Each row was made from one walk, in order. Every step used is in the known rows, and no mark comes twice. Write each row's walk.
Known rows:
g s q: [ 23.5 -31.9  -4.1 -73.2  -6.3   4.5 -40.6   6.6 -35.4  -5.5   6.0 -15.1
   0.0  -2.7   4.4  -5.0   2.4 -31.4   2.9  -0.4 -34.3]
m d g s: [-13.7  16.4   6.1 -16.8 -15.9   9.2  20.4 -19.4   4.3   1.4  -6.0  14.4
   3.9 -10.7  -5.3  -0.2  11.2 -43.2 -32.1  -1.4  -3.0]
d j g s q m: [ -8.1 -28.1  -5.2  13.4 -14.1 -44.2   6.7 -18.8   2.1 -39.5 -30.8 -18.5
   0.0  -0.2  12.2   5.4   9.0 -55.7  19.5  -5.1   5.8]
h q d g s: [-13.3 -30.6  15.2   8.9 -25.2  34.5   4.9   5.0  23.4  12.2   3.2 -16.8
 -21.3  -5.2  12.3 -18.4  -4.1  21.6 -11.4   2.0  24.5]
s q m: [ 16.3 -15.0  -3.2   8.1  21.1  -3.0   8.6  19.7 -21.9  18.2  10.4  -3.0
  -6.6   3.0  -4.1  -4.7 -11.8  33.8  33.9   0.7 -41.4]
q d j: [ -5.5  26.9 -10.5  28.9  18.9 -13.7  16.0  -9.3  36.7  31.4   5.8  35.9
   5.0   5.0 -21.4  -3.0 -14.7  62.2  -0.2   0.0  29.2]
h g: [ 17.4 -10.8 -12.9 -33.7  10.7  15.7 -34.1  16.9  -1.8 -41.6  13.1  -5.6
  14.6  11.8  -2.1   9.8   8.9  16.7  -1.1   2.7  13.7]
s q: [ 25.5 -33.5 -10.5 -53.6  17.0   3.6 -34.1  18.8 -26.7   8.7  13.2  11.0
  -0.6   0.8 -10.6  -1.7  -6.6  14.0   7.6  -0.4 -24.9]
j g s q: [ 14.3 -53.5  -5.9 -61.5 -18.6 -12.4 -52.7  -2.1 -27.3 -39.5 -10.2 -36.8
   2.5  -1.2  16.4   6.7  20.7 -70.6   4.8  -1.3  -3.8]
m d j g s q: [ -4.9 -25.0  -8.0 -23.0 -13.5 -35.5  -6.8 -40.2   8.6  -8.8 -33.5  11.5
   0.2  -6.8   1.0   6.9  12.1 -89.6 -18.2  -7.9  33.7]
h j q d g s: [-11.0 -25.5   9.2  28.9 -19.3  29.1 -26.0  11.7  17.7  13.5   1.9 -43.5
  -4.5   0.6  10.5 -19.5 -13.6 -11.3 -16.2   7.2  30.8]
d g: [ -4.6  -8.3  -6.4 -21.7   1.7   5.4  -1.9  13.0   2.2 -22.9   6.3  26.1
  11.5  -2.4 -15.6   4.7   4.6  18.2 -18.6   0.8  -4.1]
g s: [ 10.1   7.3  -1.5 -64.0  -9.0  11.4 -28.7  10.3 -19.0 -17.2  15.9  -9.2
   5.3   1.2   1.8  -0.9   9.8   5.6  -9.3   3.2 -21.2]
d g s q y: [ 12.1  -4.9  -1.4 -56.4 -24.5 -12.8 -28.9  -9.3 -44.5 -28.5 -13.3  -7.5
   8.0  -8.8  10.9   8.2  17.3 -58.0   7.3  -4.0 -50.4]
d g s: [ -7.1  -6.0   1.3 -41.7 -21.6   6.0  -7.7  -0.4  -7.4 -36.5  -0.9  -0.1
  11.7  -5.6  -1.0   1.4  12.9 -29.2 -22.0   0.8 -14.5]
y q d g: [-16.4  36.4  13.0  49.3  12.7  24.9  14.7  11.9  24.1  -4.0  22.3  14.0
  16.7   2.0   4.5   2.7  -7.0  31.6  -8.3   2.1  15.0]
s q m d j: [ -2.5  13.4  -5.1  46.0  28.2 -27.0  53.1 -17.7  14.4  46.7 -13.6  44.5
  -9.3  -3.1 -20.7  -4.4 -20.0  16.9  10.8  -5.9  -6.0]
d j q y: [  9.7  14.0  -3.1 -24.9   2.4   2.2 -21.4  22.3 -17.9  11.5  -0.1  32.3
  -9.2   1.3 -16.1   8.4  -7.1  58.6 -14.8   1.6   4.7]
s q d: [ 20.4 -17.7  -6.8   7.9  21.9   6.8 -14.9   4.3  -5.4  51.6  13.8  -1.1
  -5.6   2.0  -7.7  -9.4 -17.2  30.8  24.4   1.0  -9.4]
j g: [  2.1 -18.5  -9.7 -30.9   1.5  -4.6 -34.5  14.7  -3.3 -37.0   8.0  -2.4
   9.1   6.2  -0.3  14.9  19.6  12.3  -4.1   2.2  20.9]
q m: [  2.6  23.4   0.2  18.2  19.4   5.1  19.9  23.8  -5.8   6.1  21.4   3.2
  -0.5   6.7  -7.1   0.8  -4.1  73.3  21.1   3.9 -26.9]
q m d j g: [-26.4  30.3  -4.7  68.1  12.2 -34.6  53.2 -21.9  38.5   2.8 -18.1  29.6
  -1.5   2.1 -10.3  12.7   6.8  12.4  -0.2  -3.5  40.4]
s q y: [ 31.2   6.0 -10.8 -58.6  11.0  -6.6 -42.2  13.9 -48.7   6.3  11.5  10.5
   3.1   1.8  -1.8   9.8   5.7  21.5  24.1  -1.4 -47.5]

Which walk is each row?
[  6.5  -6.8 -11.8 -54.0 -24.6 -50.2 -43.0 -24.6 -24.5 -49.9 -30.1  -5.7
  10.2  -1.3  15.0  20.1  27.1 -69.0   8.9  -7.0  -0.3] | d j g s q y
[  3.5 -34.4   1.6   1.6 -14.8 -17.8 -10.9  -0.9 -22.5 -31.2 -11.5 -50.2
  -4.8   0.7  23.7   3.9  15.7 -49.1  31.1  -0.5 -19.9] | j g s q m
[  6.9   8.7   8.7  13.6   3.7   1.9  30.6 -12.2 -18.8  40.9  -2.8 -13.5
 -14.5  -5.8   5.4  -8.8  -5.5 -23.5  19.8  -1.7 -40.9] | g s q m d
[ 11.4 -16.2   8.0  27.8  12.6  44.2 -11.1  30.9   0.6  63.2  21.7 -11.3
 -22.2   2.6 -10.3 -13.1 -24.3  74.2  -1.9   8.5  17.2] | j q d
[  4.8 -24.5  -3.8 -20.7   8.5  12.6 -11.6  27.4   3.4  14.3   2.3  33.2
 -11.8   0.3 -25.0  -3.5 -19.8  52.6 -31.1   2.8  27.6] | d j q
[ -0.1   8.5  15.4  55.4  18.8  38.4  40.3  26.5  -4.8  69.0  12.2   3.4
 -31.0  -2.2 -11.7  -8.6 -21.2  65.9  -2.2   5.8  -3.5] | j q m d
[-21.2  33.3   6.1  65.7  12.4   3.3  67.5  -6.2  17.9  23.4  -1.3  28.2
  -2.4  -5.3 -14.0   1.0  -3.1  24.9  -2.1  -0.5 -10.1] | q m d g
[-18.0   8.1  -5.6  22.0 -17.4 -27.7  -3.6 -30.0  35.3 -18.3 -16.2 -11.2
   7.6   2.9   5.9   5.0  12.3 -23.1  -3.6  -0.8  51.6] | q d j g s
[-18.6  38.6  19.9  28.9 -10.9  24.9   9.5  -1.5  14.9 -17.8  15.0 -15.3
  16.8  -1.6  19.7  -0.9   1.5 -13.9 -12.1   1.8   4.0] | y q d g s
[ 18.0 -16.9   0.2 -11.9  -1.9   6.9 -21.9  -7.6 -13.6  36.1   7.0 -27.9
  -5.3  -1.5   7.3 -13.1  -8.3 -15.3  21.8   1.0 -19.9] | g s q d
[ -2.9 -25.5   6.3   9.7 -14.2  -6.3  21.9  -4.0 -18.6 -17.7 -13.9 -21.3
  -1.6  -7.7   8.7  -6.6   0.3 -44.8  17.2  -2.0 -46.0] | d g s q m
[ 29.1 -45.8  -8.6 -62.1 -10.3   9.1 -51.7   0.6 -26.1 -45.7  -4.6 -38.2
   8.0   4.7  15.0   2.7   9.8 -66.0   6.6  -1.0 -10.6] | h g s q
[ -5.2  15.9   1.6  26.5   3.9 -26.1  47.4 -30.6   5.9  33.0 -21.0  17.6
 -10.5  -6.5  -5.8  -6.6 -11.7 -30.5   7.2  -6.0 -14.2] | g s q m d j
[ -9.6  -9.6 -16.4 -20.5   1.1 -32.3 -16.7  -3.1  22.2 -45.5  -9.8  29.1
  13.4   5.3 -12.2  16.2  13.3   3.7 -15.4  -2.1  47.9] | d j g
[-12.8  10.3   5.7  17.1 -16.8   9.3  10.9 -14.4  14.7   4.1   0.2 -14.1
   6.5  -4.4   2.6  -6.4   2.8 -13.5  -5.0   2.1   0.2] | q d g s
[ 18.9 -27.9  -0.5   0.3  -5.6   4.1 -10.8   1.0 -21.7 -37.3  -7.8 -53.1
   0.8   6.8  21.9  -0.9   4.4 -43.2  32.8  -0.2 -27.7] | h g s q m
[-16.6  52.3  -3.2  54.3  25.0 -19.2  65.8 -13.5  30.8  36.9  -3.6  50.5
  -3.5   0.8 -23.0   0.7 -12.2  52.2  -2.1  -2.5   8.6] | q m d j
[-11.4  13.2  -1.4   2.5   8.6   8.2  27.0  -6.4  13.5  16.1   1.3  41.7
   4.6  -7.2 -20.5   3.1   2.8   3.2 -29.3  -1.1   6.3] | m d g
[-28.8  32.6   2.4  48.7 -11.5 -33.9  47.1 -35.3  29.4 -12.9 -26.0   2.1
  -1.3  -1.4   4.7   8.7  15.5 -29.5  -3.9  -3.5  31.7] | q m d j g s
[ 15.2  -8.5  -4.7 -53.0 -12.7  16.4 -40.0   3.2 -10.4 -57.2   4.7 -32.9
  14.6   8.7  12.5   7.2  17.5 -27.1  -5.4   2.4   3.0] | h g s
[-22.4  82.1  10.5  66.5  31.7  -3.2  64.7  -0.3  31.6  13.1  11.8  49.2
   6.4   3.6  -6.4   7.1 -13.8  49.9  -9.7  -2.5  11.8] | y q m d j
[  5.9  -8.5  -6.3  -0.1  -2.1 -20.8  -3.5 -24.9  11.4  27.3 -11.9   3.4
  -1.4  -2.1  -4.0 -11.6 -14.5 -22.0   8.8  -3.3   5.2] | g s q d j
[-11.5  56.6   3.7  38.3  25.3   2.0  12.8   4.4  37.0   7.2  20.6  35.4
  15.1   7.9  -4.8   2.8 -17.3  57.9  -7.6  -0.1  32.6] | y q d j
[-24.2  -6.0  22.9  35.4 -19.2  28.2  55.0   0.4  17.3  16.4  -6.2  -2.7
 -28.8  -9.3  11.5 -14.7  -1.8  12.4 -12.2  -0.4   4.6] | h q m d g s
[-29.2  64.3  27.5  56.0  -4.7  19.2  60.5  -5.4  10.2 -12.8   5.7  -0.4
   8.0  -5.8  17.9   3.2   3.9 -23.1 -14.2  -0.8 -16.3] | y q m d g s
[ 11.0 -52.3 -13.8 -61.2 -14.8 -22.5 -82.3   0.8 -14.8 -55.1  -4.9 -48.9
  14.8   7.6  25.0   3.0  18.0 -78.4   8.0  -0.4  14.9] | h j g s q
[  8.5 -15.0  -0.1  26.3  16.8  35.3 -40.8  34.1  14.9  48.1  25.8 -23.6
  -9.8  11.1  -2.4 -17.7 -26.0  66.9   0.3   9.6  34.2] | h j q d
[ 21.8   7.8   3.5 -37.1   2.7  30.4 -38.7  39.7 -42.2  18.6  19.0  -0.1
 -14.3   1.9  -4.9   6.9  -1.4  66.6  -1.7   5.9 -20.6] | j q y
